Every row comes from one small tree of marks. Brackets hold a mark, then the marks that hang from it, in alphabetical order. Every link used is in the known rows. Which tree was each row made from?
Known rows:
{gunav {kamav {musi dorut muke}}}: [-0.16  0.27  2.64 -3.68 -0.87  0.35  0.79  2.59  6.05  4.61 -1.59  1.07
  3.77 -0.17 -0.51  2.41 -1.24 -6.21  0.75  1.76  0.23  1.48  2.64 -0.44
  0.19 -6.23  0.01 -4.08  1.86  3.35 -1.09  2.37 -3.48]
{fegi lami {lefi lirefi}}: [-2.03  0.98  0.50  2.81  1.49  0.64 -1.63 -0.67 -2.17 -0.36 -0.05  0.06
 -2.19 -3.16 -0.03 -0.51 -0.90  0.10 -3.54  0.48 -1.72 -1.87 -0.17 -0.85
  2.31  4.14  0.20 -0.52 -0.80 -1.28  0.11 -2.26  0.74]
{lefi fegi}: [-1.35  0.06  0.03 -1.23  0.61 -2.85  1.08  1.20 -0.94  0.06 -0.63  0.24
  0.19  2.43 -2.30  1.61 -0.59 -1.62 -0.58 -2.29  0.06 -2.22  2.39 -1.95
 -0.21 -1.70 -1.41 -1.79  2.38 -2.22 -0.60  1.31 -1.88]
{gunav {kamav musi}}: [-0.85 -0.27  2.03 -1.83  0.24 -0.95  0.75  2.12  5.34  4.19 -1.70  0.30
  2.69 -0.50 -1.26  3.31 -1.31 -7.42 -1.31  0.64  0.00 -1.23  3.75 -2.71
  1.25 -4.69 -1.37 -5.26  1.62  1.50 -2.87  1.88 -3.79]
{musi kamav muke}: [-0.21 -2.48  0.16 -3.03 -1.34  0.68  3.38  2.58  5.80  3.07  1.15  0.39
  4.37  2.41 -1.26  1.22 -0.63 -2.91  1.14  1.75  1.37  2.93  1.88  1.35
 -6.23 -4.89  2.65 -4.18  1.64  4.15 -0.29 -1.43 -2.17]
{lefi {fegi {musi kamav muke}} lirefi}: [-0.10  0.28 -1.62 -3.40  0.52 -2.47  0.64 -1.53 -3.66 -0.76 -0.17 -0.76
 -0.25  4.74 -0.05  0.84  1.43  1.28  1.66 -3.08  0.87 -1.64  0.22 -1.14
 -0.19 -1.18 -0.32  2.93  0.67  0.21  0.58  0.51  0.06]
{lefi {fegi lami {musi muke}} lirefi}: [-0.50  1.61 -0.97 -1.76  1.20 -1.70 -1.12 -1.65 -6.15 -2.48 -0.44 -0.78
 -2.51  3.80 -0.16  0.67  0.97  2.38 -0.39 -2.71 -0.53 -3.54 -0.86 -1.00
  1.21  0.85  0.23  4.46  0.55 -1.74  0.91 -0.50  1.10]
{gunav kamav}: [-0.83 -1.03  2.37 -0.47 -0.40 -0.41  0.10  1.87  4.74  4.12 -0.67  0.42
  2.34 -0.05 -1.66  2.84 -2.12 -5.56 -1.59  0.00  0.71 -1.98  3.61 -3.05
 -0.06 -3.61 -1.09 -4.88  0.97  1.18 -2.42  1.28 -3.11]
{lefi fegi lirefi}: [-2.14  0.28 -0.95 -3.32  1.38 -3.32 -0.09 -0.75 -4.36 -0.54 -0.77  0.08
 -0.55  2.49 -1.74  2.08  0.32 -0.48  0.04 -3.53  0.26 -3.22  2.02 -3.20
  1.86 -0.45 -1.99  0.81  0.78 -2.08 -0.30  0.68 -0.93]
{gunav {kamav {musi muke}}}: [-0.27 -0.27  2.30 -3.57 -0.11 -0.50  0.98  2.40  5.70  4.65 -1.94  0.29
  3.34  0.11 -1.35  3.08 -1.41 -6.68 -0.67  0.96  0.08 -0.20  3.34 -1.35
  0.34 -5.64 -0.41 -4.73  1.63  2.49 -2.06  1.55 -3.59]
{lefi {fegi lami} lirefi}: [-2.59  1.28 -0.83 -0.70  1.62 -2.15 -0.98 -1.23 -5.38 -1.41 -0.12 -0.08
 -2.32  2.54 -1.26  1.72  0.08  0.12 -1.27 -2.73 -0.93 -4.08  0.67 -2.70
  1.87  0.94 -0.98  2.19  0.78 -2.40 -0.11 -0.48 -0.13]
{fegi lami {musi dorut kamav muke}}: [ 1.26  0.63  0.22  1.78 -1.56  3.12  0.58  1.16  2.26 -0.69  1.78  0.00
  0.76  2.30  1.91 -1.36  0.10  0.56  0.84  3.43  0.17  2.13 -1.92  2.65
 -5.18 -1.30  3.93  1.12  1.36  2.78  1.34 -1.16  0.89]
{kamav {musi dorut muke}}: [ 0.02  0.23  0.90 -5.77 -0.07 -0.33  2.04  3.46  3.98  1.88 -1.56  1.19
  4.32 -0.42 -0.65  1.32 -0.30 -4.28  1.73  2.89 -0.06  4.07  1.87  1.29
 -2.04 -5.03  1.08 -3.92  2.60  1.99 -0.02  1.18 -2.27]
{fegi lefi}: [-0.64 -0.50  1.13  0.78  0.52 -0.67  0.39  1.33  1.75  1.37 -0.91  0.51
  0.82 -3.17 -1.04 -0.22 -1.17 -1.60 -2.11  0.22 -0.17  0.25  1.98 -0.74
  0.66  1.33 -0.96 -4.27  0.12 -1.05 -0.72 -0.16 -0.89]
{fegi lami {lefi lirefi} {musi dorut kamav muke}}: [ 1.17  1.79  0.08  2.34 -1.15  3.44 -0.99 -1.36 -0.66 -0.65  1.15  0.09
 -1.41 -0.48  3.59 -3.40  0.88  3.15  0.88  2.53 -0.60  2.86 -3.42  3.57
 -0.74  2.22  3.10  3.51 -0.81  3.01  2.86 -1.55  2.50]
{lami {fegi {lefi lirefi} {musi dorut kamav muke}}}: [ 0.07 -2.45 -0.97 -0.67 -0.70  0.16  0.23 -0.99  1.07 -0.20  0.96  0.37
  0.48 -2.30 -1.25 -0.01  0.01  2.01  2.58  0.01  0.33  2.15 -1.53  1.74
  0.34 -0.12 -1.16  1.01 -2.40 -0.28 -0.34 -0.31  0.69]
{dorut {musi kamav muke}}: [ 1.66 -2.17 -0.83 -4.03 -0.57  3.09  3.62  3.85  4.37  1.09  1.27  0.42
  4.86  3.32 -1.04  1.71  0.91 -3.72  2.79  0.42  2.69  2.89  3.33 -0.70
 -7.34 -6.03  1.98 -2.72  1.53  1.74 -0.46 -0.77 -3.74]

Write each row's tree:
[-0.19 -2.90 -1.23 -0.38  0.09 -0.75  0.40 -1.22  0.67 -0.33  0.58 -0.26
  0.20 -1.87 -1.92  0.83 -0.09  1.65  1.19 -0.77  0.19  0.38 -0.91  0.82
  0.63  0.57 -1.53  0.22 -2.67 -0.97 -1.28 -0.91  0.48]  {lami {fegi {lefi lirefi} {musi kamav muke}}}
[ 0.99  1.56  0.31  1.50  0.93  1.40 -1.93 -1.25 -3.15 -1.93 -0.85 -1.11
 -2.49 -1.09  1.65 -1.95  0.23  3.31 -2.41  0.65 -1.14 -1.02 -2.29  1.77
  1.53  3.99  1.83  2.66 -1.06 -0.41  1.49 -2.09  2.68]  {fegi lami {lefi lirefi} {musi muke}}
[ 1.77  1.65  0.76  3.54 -1.78  3.83 -0.19 -0.04  1.71 -0.29  1.27  0.28
 -0.89 -0.53  3.14 -3.65  0.22  2.48  0.29  3.31 -0.72  3.74 -3.14  4.39
 -2.16  1.29  3.51  1.68  0.20  2.86  2.77 -1.18  1.70]  {fegi lami lefi {musi dorut kamav muke}}
[ 0.11 -1.39  0.71 -3.43 -3.02  2.42  3.01  2.86  6.46  3.11  1.90  1.88
  5.25  1.87  0.45 -0.22 -0.48 -2.07  4.12  3.69  1.70  6.67  0.62  3.29
 -6.86 -6.00  3.48 -2.67  1.92  5.84  1.78 -0.15 -1.89]  {musi dorut kamav muke}
[ 0.20  1.16 -0.65  4.92  0.41  1.76 -1.02 -2.02 -1.50 -1.33  1.10 -1.02
 -2.92 -0.98  2.53 -1.94  0.86  1.50 -2.31  0.69 -0.82 -1.26 -1.97  0.13
  0.77  4.34  1.14  1.86 -1.23  0.52  0.44 -2.16  2.03]  {fegi lami {lefi lirefi} {musi kamav}}
[ 1.33  0.45 -0.45  1.04 -1.06  1.22 -0.10 -1.18  0.43  0.19  0.76  0.27
  0.33 -1.17  2.99 -2.51  1.29  1.34  1.82  0.95  1.00  2.88 -0.91  0.64
  0.12  1.65  0.18  0.80 -0.95  2.02  1.22  0.66  1.26]  {fegi {lefi lirefi} {musi dorut kamav}}
[ 1.32  2.40  0.74  1.24 -0.19  2.58 -2.36 -1.07 -2.68 -1.81 -0.24  0.03
 -1.82 -1.49  2.85 -3.08  0.37  3.86 -0.18  1.89 -0.88  1.74 -3.15  3.14
  1.08  3.15  2.38  3.63 -0.83  0.70  2.80 -1.15  2.93]  {fegi lami {lefi lirefi} {musi dorut muke}}
[-0.55 -2.51 -1.23  1.16 -0.47 -0.27 -0.03 -1.26  0.74 -0.48  1.25  0.38
 -0.04 -2.75 -1.16  0.31  0.01  1.41  2.04 -0.31  0.27  1.16 -0.97  0.21
  1.11  0.80 -2.20  0.54 -2.54 -1.26 -1.07  0.09  0.68]  {lami {fegi {lefi lirefi} {musi dorut kamav}}}
[ 1.08  2.38  1.02  4.94 -0.31  2.47 -1.74 -0.14 -0.79 -1.70  0.18  0.16
 -2.26 -2.43  2.32 -3.04 -0.25  2.26 -1.63  2.13 -1.17  0.90 -2.24  1.82
  0.65  3.70  1.20  1.22  0.02 -0.72  1.53 -0.21  2.01]  {fegi lami lefi {musi dorut}}
[-0.17  1.52 -0.16  1.89  0.73 -1.53 -0.28 -0.03 -3.20 -2.14 -0.13 -0.56
 -2.43  3.17 -0.65  0.54 -0.06  0.67 -1.80 -1.69 -0.91 -3.62 -0.07 -1.42
 -0.06  0.66 -0.25  1.40  1.88 -2.87 -0.17  0.55  0.02]  {lefi {fegi lami musi}}
[ 0.31  1.64  0.01  3.79  1.40  0.80 -2.25 -1.58 -3.67 -2.29 -0.36 -1.01
 -3.38 -1.97  1.62 -1.71  0.24  2.31 -3.15  0.16 -1.18 -2.44 -1.53 -0.60
  2.64  5.31  0.33  1.93 -1.27 -1.77  0.26 -1.55  2.46]  {fegi lami {lefi lirefi} musi}
[ 2.28 -0.38  0.31  0.41 -0.97  0.89  1.40  0.41  2.73  0.68 -0.11 -0.64
  1.08  0.07  1.36 -2.03  0.50  0.93  0.13  1.02  0.86  2.43 -0.65  2.35
 -1.90  0.25  1.58 -1.31 -0.04  2.18  0.78 -0.22  0.45]  {fegi lefi {musi kamav muke}}
[-1.02  1.75 -1.33 -0.05  1.69 -2.08 -1.51 -1.83 -6.49 -2.83 -0.25 -0.91
 -3.12  3.29 -0.22  0.92  0.93  1.75 -1.11 -3.06 -0.55 -4.62 -0.29 -2.51
  2.05  1.78 -0.87  3.92  0.54 -2.70  0.22 -0.05  0.97]  {lefi {fegi lami musi} lirefi}
[-0.62  0.19  2.38 -2.05 -0.51 -0.03  0.46  2.29  5.69  4.38 -1.41  1.07
  3.08 -0.78 -0.44  2.50 -1.19 -6.85  0.17  1.44  0.17  0.56  3.22 -1.92
  0.75 -5.17 -0.99 -4.44  1.83  2.38 -1.91  2.68 -3.54]  {gunav {kamav {musi dorut}}}
[-0.32  1.31 -1.10 -2.77  0.49 -2.34 -0.77 -1.35 -5.04 -1.58 -0.48  0.07
 -0.83  2.94  0.34  0.50  1.30  1.52  1.83 -2.88  0.77 -1.63  0.19 -2.04
  1.66 -0.09 -1.42  3.15  0.63 -1.45  0.83  1.87  0.43]  {lefi {fegi {musi dorut}} lirefi}
[-0.42  2.25 -0.75 -2.02  0.64 -0.74 -1.41 -1.54 -5.78 -2.33 -0.17 -0.13
 -2.04  3.69  0.60 -0.02  0.88  2.91  1.06 -1.83 -0.37 -1.67 -1.45  0.07
  0.99  0.34  0.59  5.10  0.83 -0.95  1.98  0.38  1.13]  {lefi {fegi lami {musi dorut muke}} lirefi}
[-2.33 -2.93 -0.62  0.07  1.08 -1.79 -0.26 -0.41 -0.03  0.18  0.09  0.48
 -0.21 -4.19 -3.65  2.07 -1.19 -0.14 -0.51 -1.28 -0.51 -1.14  0.75 -1.34
  2.46  1.20 -3.32 -1.91 -2.57 -3.34 -2.28 -0.84 -0.37]  {lami {fegi {lefi lirefi}}}
[-0.13 -2.61 -0.60  1.46  0.67 -1.46 -0.09 -0.24  0.58 -0.77 -0.05 -0.27
 -0.47 -3.37 -2.84  1.04 -0.86  1.04 -0.58 -0.99 -0.33 -1.22 -0.06 -0.58
  1.54  1.65 -2.86 -1.27 -2.17 -3.75 -2.26 -0.01  0.25]  {lami {fegi lefi musi}}
[-0.52  0.34 -1.85 -2.01  0.65 -2.69  0.39 -1.68 -4.11 -1.18  0.13 -0.71
 -0.90  4.12 -0.04  1.01  1.51  0.40  1.09 -3.41  0.92 -2.74  0.65 -2.64
  0.77 -0.25 -1.37  2.52  0.56 -0.64 -0.12  0.93 -0.03]  {lefi {fegi {musi kamav}} lirefi}
[ 1.12  0.26 -0.26  0.16  0.88 -0.94 -1.00 -0.95 -2.20 -1.02 -1.26 -0.79
 -0.86 -1.95  1.09 -1.27  0.66  1.38 -1.31 -1.02  0.51 -0.99  0.10 -1.21
  2.36  3.32 -1.12 -0.13 -1.20 -1.38 -0.24  0.18  1.47]  {fegi {lefi lirefi} musi}
[ 1.82  0.36  0.32  2.41 -1.78  1.53  0.63  0.26  2.67  0.64  0.83  0.40
  0.87 -1.32  2.64 -2.78  0.60  0.62  1.47  1.73  0.88  3.60 -0.68  1.62
 -1.29  0.77  0.64 -0.95  0.04  1.98  1.11  1.17  0.58]  {fegi lefi {musi dorut kamav}}
[-0.58 -2.62 -1.15  0.66  1.04 -1.75 -0.69 -1.19 -1.09 -1.13 -0.19 -0.34
 -0.82 -3.34 -2.43  1.31 -0.40  1.54 -0.28 -1.54 -0.10 -1.58 -0.21 -1.05
  2.64  2.20 -3.20 -0.10 -2.85 -3.62 -2.04 -0.22  0.83]  {lami {fegi {lefi lirefi} musi}}
[-0.32 -3.14 -1.03  2.29 -0.11 -0.82  0.81 -0.48  2.00 -0.23  0.88 -0.25
 -0.10 -2.51 -2.30  0.86 -0.58  0.39  0.27 -0.57  0.01 -0.39 -0.24 -0.05
  0.32  0.81 -2.29 -1.45 -2.09 -2.19 -2.16 -0.26 -0.11]  {lami {fegi lefi {musi kamav}}}
[ 0.41 -2.16 -0.03 -0.39 -0.54 -0.20 -0.14  0.19  1.24 -0.43 -0.01  0.51
  0.46 -3.07 -2.05  0.05 -0.82  2.14  1.59  0.28 -0.05  1.69 -1.11  2.01
  0.61  0.03 -1.44 -0.13 -1.89 -2.07 -0.59  0.38  0.49]  {lami {fegi lefi {musi dorut muke}}}
[ 0.19  0.17 -0.83  0.17 -0.28 -2.22  1.46  0.18 -0.69 -0.54  0.22 -0.45
 -0.21  3.99 -0.77  0.65  0.60 -0.54  0.35 -2.15  0.68 -1.78  1.16 -1.47
 -1.30 -1.54 -0.83 -0.12  1.87 -0.95 -0.41  1.48 -1.02]  {lefi {fegi {musi kamav}}}
[ 1.49  1.49  1.09  2.96  0.30  1.69 -1.14  0.17 -0.79 -1.55 -0.72 -0.85
 -1.95 -1.09  1.15 -2.28 -0.33  2.58 -2.94  1.53 -1.36 -0.39 -2.03  2.52
  0.02  3.08  2.10  0.85 -0.10 -0.53  1.13 -1.64  1.98]  {fegi lami lefi {musi muke}}
[ 0.53  1.83 -0.35  4.60 -0.68  2.83 -1.31 -1.84 -1.08 -1.21  1.56  0.08
 -2.30 -1.38  3.61 -3.12  1.00  2.31 -0.05  1.90 -0.59  1.38 -2.78  1.46
  0.25  3.56  1.66  2.77 -0.91  1.66  1.83 -1.08  2.30]  {fegi lami {lefi lirefi} {musi dorut kamav}}
